Each row comes from the steps of one path. Every step used is in the known rows, and no mark comes twice. Write the path behind each row, first mark first.
In the rows, zero is written as 128.
Known rows
n-p-c-f: [ 81 123 117 131 131 176 121 121 121 144 113 110 119  78 146 197  95 131
 151 141  85 152  63 144 108 109  99]
v-s-p-n: [138 173 150 194  84 146 153 171 116 175  66  81 132 142 114 160  76 103
 118 126 126 124  81 181 120 163 125]
v-s-b-z-p: [149 147 170 190 155 166 156 170  88 193  89  87 130 119 144 157  75 111
 130 138 145 139  85 217 114 139 142]
n-p-z: [ 95  99 124 137 142 121 123 150  96 150 148  97 161 106 137 206  71 151
 123 122 115 134  56 152 107 131  83]
s-b-n: [114 128 183 146 154 153 142 198 116 142 160 119 157 142 146 166 156 123
 113  95 163 130  95 118 132 126 154]
s-p-n: [135 154 161 190  85 133 135 168 131 138 104 102 136 127 112 168 148 112
 112 120 111 117  94 144 110 161 130]
z-p-s-b-n: [161 115 135 149 145 166 184 140  92 199 151 100 138 110 142 174 148 127
 157 163 160 136 104 201  90 108 123]
n-p-s-b-z: [ 65 111 140 130 182 129 140 161 100 162 127  76 164  82 193 223  89 138
 124 159 121 144  50 213  95 120 131]
j-f-c: [ 97  95 172 134 118 141 150 117  98 159 120 149  89 103 143 131 114  81
 148 164 140 141  94 158 147 118 131]
j-f: [100 108 162 146 109 108 155  97  91 137 100 135 110 109 132 106 126 101
 132 173 135 154 137 173 145 115 160]
v-s-p-c-f-j: [135 168 145 178  84 186 153 138 124 175  70  85 119 125 106 155  73 105
 132 134  83 108  69 167  97 166 126]
p-s: [125 129 111 110 145 119 162 112 130 140 115  97 175 114 159 148 119 127
 141 183 153 128  99 189  91 122 141]
z-p: [166 115 121 153 117 163 155 117  94 186 146 126  90 114 113 140 143 131
 155 141 128 134 142 164 115 114 104]
c-f-j: [169 131 137 179  91 159 154 116 160  97 119 119 142 147 117 115  97 143
 108 191 113  85 104 120  94 154 153]
v-s-p-c: [119 166 142 161 100 174 144 140 110 186  73  87 115 119 111 159  86  98
 142 110  94 130  79 171 108 155 117]
v-s-b-z-p-n: [162 158 173 206 145 167 160 185  89 187  78  86 137 116 140 160  76 108
 126 150 162 138  76 222 114 135 138]
z-b-n-p-c-f: [126 146 177 134 123 178 157 127 144 101 141 133 164 121 125 165 100 134
 119  85 130 140 127 105 147  84  92]
v-s: [136 155 127 150 114 144 149 142 115 170  84  98 126 143 125 133  64 113
 131 131 137 132 105 172 131 140 123]
p-z-b-s-v: [151 108 152 145 144 156 169 115 111 125 161 101 212 136 113 151  79 139
 108 132 126 118 117 141 110 120 102]
n-p-z-b: [ 98 108 147 143 147 140 132 144  97 135 146 108 169 108 141 204  57 148
 110 103 111 138  77 146 116 111  79]
z-b-n-p-c-f-j: [135 144 178 135 112 186 160 136 148 101 145 134 161 119 119 168  94 139
 105  90 122 116 121  96 145  91  90]
b-n-p-s: [ 98 113 126  97 122 107 148 159 137 148 173  86 177 115 130 202 119 157
 138 126 166 131  74 134 129 132  94]
n-p-z-b-s: [ 93  99 140 138 146 141 144 139  97 145 161  86 181 110 145 199  66 157
  98 112 105 139  84 150 123 111  71]
n-p-c: [ 68 122 116 109 137 168 110 137 110 157 121 114 110  68 146 200 102 130
 146 118  87 146  70 142 120 103  84]
n-p: [ 67 111 121 118 136 129 118 150 111 152 139 108 121 105 155 192  90 140
 122 122  97 142  86 145 130 122 102]
b-n-p-z: [116 104 138 117 121 106 136 168 124 141 188  93 180 123 102 202 111 163
 130 102 166 126  68 108 130 143  78]
z-p-c: [167 125 114 142 118 200 149 103  92 191 129 134  79  75 105 150 152 119
 182 139 115 140 122 159 104  94  84]

Write each row's path
[116 137 172 133 126 187 169 104 129 135 144 105 158 114 137 137 133 128
  88  93  73 137 166 129 146  98 101] => z-b-s-p-c
[138 158 164 185 110 156 160 146 103 173  90  83 157 148 109 164  53 111
 116 100 110 124  84 176 106 160 116] => v-s-p-z-b
[127 125 193 172 196 145 127 171 106 132 126 109 152  99 160 156 139 124
 114 132 142 136  95 177 107 133 169] => s-b-z
[119 121 136 114 100 151 138 158 145 134 167 104 151  99 105 191 121 155
 137 121 138 112  67  96 127 132  84] => b-n-p-c-f-j
[ 99 113 181 153 162 151 141 210 100 154 169 103 175 132 150 203 129 134
 108  92 153 134  62 128 123 130 132] => s-b-n-p-z
[117 137 173 118 136 150 162 138 136 113 151 124 180 127 141 173  94 137
 108  86 142 136 131 124 150  87  97] => z-b-n-p-s
[102 121 104  92 147 144 161 115 134 145 109  95 177 126 152 168  89 105
 173 217 128 113  88 198  78 137 172] => p-s-v
[ 87 109 123  87 125 119 148 161 138 152 172  83 176 123 129 211 109 145
 151 142 153 122  70 139 122 139 110] => b-n-p-s-v
[129 142 178 158 116 170 178 127 132 127 143 101 172 133 138 139 128 132
  71 103  96 134 166 136 152 103 105] => z-b-s-p-n
[107 154 161 155 135 182 151 193  97 189 102  89 141 127 145 183  75 106
 129 105 143 140  57 168 131 128 122] => v-s-b-n-p-c
[117 118 135 152  96 133 165 142 128 167 161  53 166 122 130 148 165 146
  85 151  96 127 128 151 132 153 108] => b-s-p-n
[105 134 170 106 136 162 164 143 139 116 146 121 180 135 137 182  83 128
 123 102 132 130 124 129 142  94 111] => z-b-n-p-s-v
[134 132 180 177 121 140 144 131 112 131 137 101 173 135 103 169 118 124
 105  83  89 116 100 135  91 157 117] => s-p-z-b
[108 130 144 134 171 145 166 150 112 151 115  97 182 118 189 167 125 115
 126 171 152 133  82 201  86 117 168] => p-s-b
[183 110 149 165 161 118 135 105 110 152 136 101 119  68 107 141 136 152
 156 168 148 132 125 204 101 137 112] => b-z-p
[204 124 153 192 144 122 140 126 113 144 121 102 128  65 103 146 137 149
 149 182 171 131 114 209 102 132 107] => b-z-p-n
[147 146 182 127 125 154 158 134 145  97 151 142 167 143 115 136 117 135
 107  70 152 129 160  97 161  92 105] => z-b-n
[126 129 162 127 135 168 174 107 131 121 155 112 167 132 148 116 116 140
  81 107 107 138 182 128 161  87 103] => z-b-s
[134 139 176 152 111 201 181 105 141 122 145 101 162 121 132 132 120 137
  77 117  64 115 156 124 133 107 107] => z-b-s-p-c-f-j
[144 119 190 185 189 159 139 166  90 160 137 109 132  92 151 164 144 126
 127 139 141 138 101 195 101 126 159] => s-b-z-p
[151 110 103 126 131 172 177 106  99 198 132 104 122 114 130 170 117 115
 188 202 127 123 110 215  82 120 132] => z-p-s-v
[ 91  92 103  89 127 156 159 115 130 167 173  70 161 136 134 140 125 134
 128 189  85 120 139 148 133 146 136] => b-s-v
[148 152 168 184 157 185 153 163  87 194  82  92 126  99 139 161  80 105
 141 138 141 143  75 214 108 128 133] => v-s-b-z-p-c
[117 132 175 139 128 169 172 111 130 131 154 100 165 133 142 134 127 134
  77  94  79 135 174 130 151 107 109] => z-b-s-p
[143 156 167 178 102 147 163 154 109 173 104  77 168 151  99 169  62 118
 118  93 125 121  81 164 111 164 110] => v-s-p-z-b-n
[111 120 133 115 110 144 133 146 141 138 163 102 152 104 111 191 129 148
 152 115 146 136  72 105 130 127  87] => b-n-p-c-f
[112 124 156 112 138 185 174 110 133 127 150 113 168 142 142 130  98 123
 102 131  89 131 175 135 154  98 125] => z-b-s-v
